In the rows, 100 means zero.
Known rows, with every step that occurs:
zarel -> veko -> tafo: | 115 | 109 | 109 |  95 | 121 | 126 |  84 |  86 |  77 |  87 | 121 |  81 |  71 | 115 | 105 | 116 |  74 | 136 | 119 | 117 | 100 |  97 |  81 |
busa -> lutapat: | 116 | 100 | 124 |  97 |  95 |  91 | 100 |  81 |  98 | 100 | 106 | 125 |  77 |  97 | 102 |  91 | 108 | 108 |  85 |  58 | 111 |  70 | 114 |
votop -> veko -> toli -> busa -> lutapat -> zarel: |  78 |  92 | 105 | 101 | 127 |  48 |  82 | 112 | 105 |  78 | 110 | 137 | 115 | 111 |  48 |  89 | 148 |  56 |  60 |  97 | 106 |  60 | 128 |
veko -> zarel: | 112 |  98 |  73 |  90 |  90 | 113 | 105 | 103 |  97 | 118 |  84 |  85 |  81 |  99 |  78 | 115 | 100 | 150 |  98 |  71 |  98 |  75 |  68 |
toli -> busa -> lutapat: | 114 |  97 | 114 | 113 | 113 |  89 | 105 |  90 |  87 |  97 | 132 | 124 |  88 | 118 |  93 |  78 | 126 |  98 |  58 |  46 | 126 |  72 | 132 |
dudu -> veko -> toli -> busa: | 135 |  96 |  97 | 156 | 102 | 109 | 126 | 107 |  79 |  95 | 113 |  93 | 107 | 108 |  92 | 112 | 110 |  85 |  91 | 109 | 121 |  99 | 119 |
lutapat -> zarel -> kaper -> dudu -> veko -> tafo: |  73 |  81 |  89 |  60 |  95 |  99 | 101 |  95 | 112 | 102 |  93 | 125 | 120 |  81 | 116 | 115 |  59 |  97 | 125 | 132 |  96 | 136 |  72 |
kaper -> veko: | 125 |  91 | 124 | 110 |  89 | 114 | 113 |  78 |  95 | 105 | 100 |  75 |  84 | 103 | 103 |  90 |  86 | 120 | 104 | 108 |  90 | 107 | 110 |
kaper -> veko -> lutapat: | 104 |  88 | 101 | 116 |  97 | 125 |  98 |  91 |  85 | 109 |  81 |  60 |  87 |  95 | 112 | 108 | 105 | 146 |  96 | 128 |  91 | 117 | 106 |
toli -> busa -> lutapat -> zarel -> veko -> tafo: |  80 |  91 | 109 | 102 | 138 |  84 |  68 |  92 |  85 |  63 | 162 | 115 | 106 | 140 |  88 |  91 | 122 | 103 |  71 |  80 | 131 |  99 |  99 |
dudu -> veko -> toli -> busa -> lutapat -> zarel: |  97 |  81 | 110 | 144 | 107 |  65 | 102 | 105 |  94 |  70 | 126 | 130 | 130 | 112 |  84 |  96 | 136 |  66 |  70 |  77 | 136 |  97 | 119 |
lutapat -> zarel -> veko: | 115 | 108 | 107 | 104 |  95 |  76 |  94 | 100 | 104 |  84 | 106 | 106 |  88 | 114 |  96 |  91 | 102 | 112 | 126 |  67 | 110 |  83 |  71 |
votop -> veko -> toli: | 117 | 112 | 108 |  94 | 104 |  92 |  99 | 102 |  99 | 105 |  71 | 102 |  85 |  85 |  66 | 114 |  97 |  87 | 107 | 134 |  78 |  58 | 111 |
zarel -> kaper -> dudu -> veko: | 105 | 109 |  95 |  90 |  76 | 121 | 128 |  97 | 109 | 114 |  83 | 110 | 101 |  75 | 129 |  95 |  63 |  88 | 137 | 102 |  95 | 122 |  88 |
toli -> busa: | 132 |  99 |  95 | 118 | 105 |  97 | 116 | 100 |  86 | 111 | 116 | 104 |  83 | 115 |  90 |  93 | 113 | 109 |  78 |  67 | 114 |  72 | 119 |
toli -> busa -> lutapat -> zarel: |  96 |  82 | 110 | 102 | 108 |  53 |  97 |  98 | 104 |  88 | 127 | 140 | 102 | 121 |  81 |  76 | 140 |  89 |  56 |  39 | 127 |  69 | 117 |
lutapat -> zarel -> kaper -> veko: |  87 |  86 | 113 |  81 |  88 |  82 | 100 |  95 | 118 | 116 |  96 |  93 | 106 | 105 |  98 |  97 |  74 |  85 | 117 | 109 |  77 | 103 | 106 |
zarel -> kaper -> dudu: | 109 | 120 |  96 |  62 |  82 | 112 | 108 | 105 | 117 | 117 |  83 | 115 |  90 |  82 | 132 |  87 |  69 |  87 | 124 | 101 |  84 | 107 |  92 |
zarel -> kaper -> dudu -> veko -> toli: | 111 | 119 | 100 | 101 |  79 | 126 | 116 | 111 | 108 |  96 |  80 | 103 | 114 |  73 | 135 | 110 |  65 |  63 | 135 | 143 |  92 | 134 |  95 |
busa -> lutapat -> zarel -> veko: | 101 | 107 | 125 | 102 | 100 |  67 |  81 |  91 | 104 |  67 | 123 | 127 |  93 | 114 | 100 |  78 | 120 | 103 | 107 |  47 | 120 |  84 |  86 |
kaper -> dudu -> veko -> lutapat: | 103 |  95 |  77 | 111 |  82 | 129 | 117 | 100 |  90 |  99 |  66 |  96 |  97 |  65 | 133 | 106 | 102 | 141 | 116 | 111 | 112 | 134 |  78 |
toli -> busa -> lutapat -> zarel -> kaper: |  76 |  97 | 102 |  83 | 110 |  55 |  96 | 109 | 113 | 104 | 126 | 138 | 111 | 119 |  87 |  81 | 119 |  63 |  71 |  50 | 113 |  68 | 128 |
kaper -> dudu: | 130 | 106 | 102 |  76 |  83 | 112 | 111 |  93 | 110 | 101 |  83 | 119 |  85 |  81 | 126 |  83 |  90 | 116 | 111 |  92 | 102 | 110 |  81 |
zarel -> kaper -> dudu -> veko -> lutapat -> busa: |  76 | 110 |  79 | 100 |  98 | 144 | 116 |  81 | 114 | 133 |  56 |  99 | 115 |  44 | 129 | 125 |  86 | 125 | 114 | 125 |  89 | 150 |  65 |

Rows:
| 107 |  90 |  68 | 100 |  79 | 130 | 122 |  97 |  99 | 102 |  82 |  94 | 101 |  80 | 100 | 100 |  93 | 148 | 116 |  87 | 110 | 132 |  49 |
kaper -> dudu -> veko -> zarel
|  89 |  97 |  70 |  78 | 100 |  98 | 106 | 101 |  97 | 128 |  71 |  89 |  76 |  90 |  35 | 114 | 108 | 141 | 103 |  90 |  81 |  52 |  75 |
votop -> veko -> zarel
|  83 |  99 |  94 |  97 |  96 | 128 | 100 | 104 |  93 | 125 |  80 |  56 |  93 |  96 | 122 | 117 |  85 | 121 | 112 | 137 |  76 | 113 | 120 |
zarel -> kaper -> veko -> lutapat
| 104 | 103 | 117 |  92 |  90 | 115 | 111 |  89 | 101 | 126 |  96 |  74 |  92 | 106 | 111 |  98 |  63 |  91 | 117 | 118 |  76 | 104 | 121 |
zarel -> kaper -> veko
|  95 | 101 | 111 | 122 | 116 |  65 |  86 | 100 |  95 |  66 | 150 | 121 | 102 | 138 |  88 |  67 | 140 |  90 |  80 |  38 | 133 |  87 | 105 |
toli -> busa -> lutapat -> zarel -> veko
|  99 |  85 | 121 |  86 |  91 |  56 |  88 |  86 | 111 |  91 | 102 | 143 |  94 | 102 |  91 |  88 | 122 |  99 |  81 |  47 | 114 |  67 |  98 |
busa -> lutapat -> zarel
| 103 | 116 | 129 | 113 | 107 |  73 |  66 | 106 | 103 |  50 | 120 | 116 | 105 | 112 | 106 |  91 | 124 |  77 | 105 |  91 | 113 |  96 |  90 |
busa -> lutapat -> zarel -> veko -> toli
| 114 | 107 |  91 | 113 | 123 |  91 | 107 | 115 |  88 | 102 | 100 | 100 |  97 | 108 |  54 | 104 | 118 |  75 |  83 | 125 |  93 |  62 | 131 |
votop -> veko -> toli -> busa
|  67 |  83 | 120 |  94 | 110 |  70 |  97 |  96 | 108 |  98 | 138 | 106 | 123 | 131 |  95 |  74 | 112 |  57 |  71 |  81 | 105 | 104 | 141 |
toli -> busa -> lutapat -> zarel -> kaper -> veko
|  91 |  92 | 106 | 108 | 107 |  84 |  94 | 119 | 110 |  96 | 116 |  83 | 132 | 128 |  95 |  97 |  97 |  48 |  89 | 141 |  89 | 116 | 128 |
lutapat -> zarel -> kaper -> veko -> toli -> busa
|  69 | 110 |  62 |  59 | 101 | 101 | 107 | 112 | 105 | 143 |  69 |  85 |  84 |  91 |  44 | 121 |  85 | 116 | 115 | 100 |  64 |  48 |  86 |
votop -> veko -> zarel -> kaper
|  93 |  78 | 131 | 125 | 114 |  73 |  82 | 100 | 100 |  64 | 137 | 104 | 129 | 129 |  91 |  80 | 136 |  64 |  55 | 114 | 114 | 119 | 132 |
kaper -> veko -> toli -> busa -> lutapat -> zarel
|  90 | 114 |  63 |  51 |  85 | 125 | 100 | 117 | 115 | 119 |  78 |  92 |  99 |  84 | 110 |  99 |  79 | 119 | 115 | 100 |  82 | 112 |  62 |
veko -> zarel -> kaper -> dudu
| 111 |  82 |  98 |  91 |  97 | 132 | 110 |  78 |  88 |  94 | 100 | 109 |  96 |  78 | 120 | 112 |  68 | 128 | 114 | 134 | 108 | 137 |  74 |
kaper -> dudu -> veko -> tafo
| 117 | 109 |  98 | 131 | 115 |  80 |  85 | 122 |  95 |  65 | 129 |  94 | 112 | 133 |  91 |  92 | 124 |  77 | 102 |  98 | 120 | 100 |  91 |
lutapat -> zarel -> veko -> toli -> busa
| 136 |  98 | 110 | 138 |  88 | 111 | 118 |  95 |  87 |  96 |  87 |  96 |  98 |  87 | 102 | 122 |  84 | 100 | 115 | 119 | 107 |  96 | 101 |
dudu -> veko -> toli
|  83 | 109 |  69 |  95 |  81 | 131 | 114 | 111 |  99 | 114 |  66 |  92 | 103 |  67 | 139 | 112 |  83 | 115 | 131 | 120 |  97 | 135 |  89 |
zarel -> kaper -> dudu -> veko -> lutapat
|  84 |  72 |  99 | 103 |  93 |  88 |  88 |  99 | 101 | 100 |  79 |  78 | 102 |  99 | 102 | 106 | 117 | 137 |  97 | 117 |  94 | 115 |  91 |
kaper -> veko -> lutapat -> zarel
| 106 | 123 |  94 | 126 | 120 | 135 |  90 |  78 |  96 | 110 |  84 |  72 |  86 |  82 | 107 | 122 | 112 | 154 | 107 |  97 |  96 | 112 |  61 |
zarel -> veko -> lutapat -> busa
| 113 | 122 |  87 | 120 | 104 | 127 |  89 | 109 |  79 |  93 |  92 |  68 |  74 | 104 | 117 | 111 | 109 | 145 | 119 |  97 | 106 |  96 |  85 |
zarel -> veko -> lutapat
|  88 | 108 | 126 | 119 | 119 | 111 |  92 | 104 |  91 |  90 | 137 |  82 | 119 | 124 | 110 |  88 | 102 |  44 |  69 | 132 |  95 | 116 | 160 |
zarel -> kaper -> veko -> toli -> busa -> lutapat
| 107 | 110 | 112 | 120 | 111 | 120 | 105 | 112 |  90 | 104 | 121 |  63 | 114 | 121 | 106 |  99 |  86 |  56 |  91 | 149 |  84 | 116 | 145 |
zarel -> kaper -> veko -> toli -> busa
|  76 | 103 | 103 | 102 | 112 | 141 |  98 |  73 | 109 | 145 |  72 |  60 | 103 |  75 | 108 | 127 |  86 | 127 |  97 | 140 |  65 | 128 |  96 |
zarel -> kaper -> veko -> lutapat -> busa
|  82 | 105 | 106 |  95 | 114 |  61 |  82 | 123 | 111 |  88 | 123 | 127 | 126 | 121 |  94 |  94 | 119 |  37 |  70 |  89 | 107 |  79 | 132 |
veko -> toli -> busa -> lutapat -> zarel -> kaper
| 131 |  99 | 130 | 119 |  93 | 120 |  99 |  90 |  92 |  91 |  97 |  69 |  98 | 103 | 108 | 107 |  85 |  96 | 106 | 150 |  87 | 117 | 113 |
kaper -> veko -> toli
|  89 |  92 |  92 |  78 |  72 |  82 | 117 | 103 | 125 | 107 |  79 | 130 | 114 |  79 | 118 |  93 |  74 |  82 | 136 |  92 | 102 | 123 |  74 |
lutapat -> zarel -> kaper -> dudu -> veko
|  92 | 108 |  65 |  72 |  90 | 113 | 104 | 114 | 102 | 135 |  81 |  80 |  87 |  98 |  84 | 120 |  81 | 124 | 111 |  81 |  82 |  71 |  81 |
veko -> zarel -> kaper
|  71 | 105 |  68 |  53 |  85 |  90 |  83 | 125 | 124 | 106 |  62 | 114 | 111 |  76 | 131 | 102 |  99 | 104 | 114 | 111 |  89 | 117 |  72 |
veko -> lutapat -> zarel -> kaper -> dudu
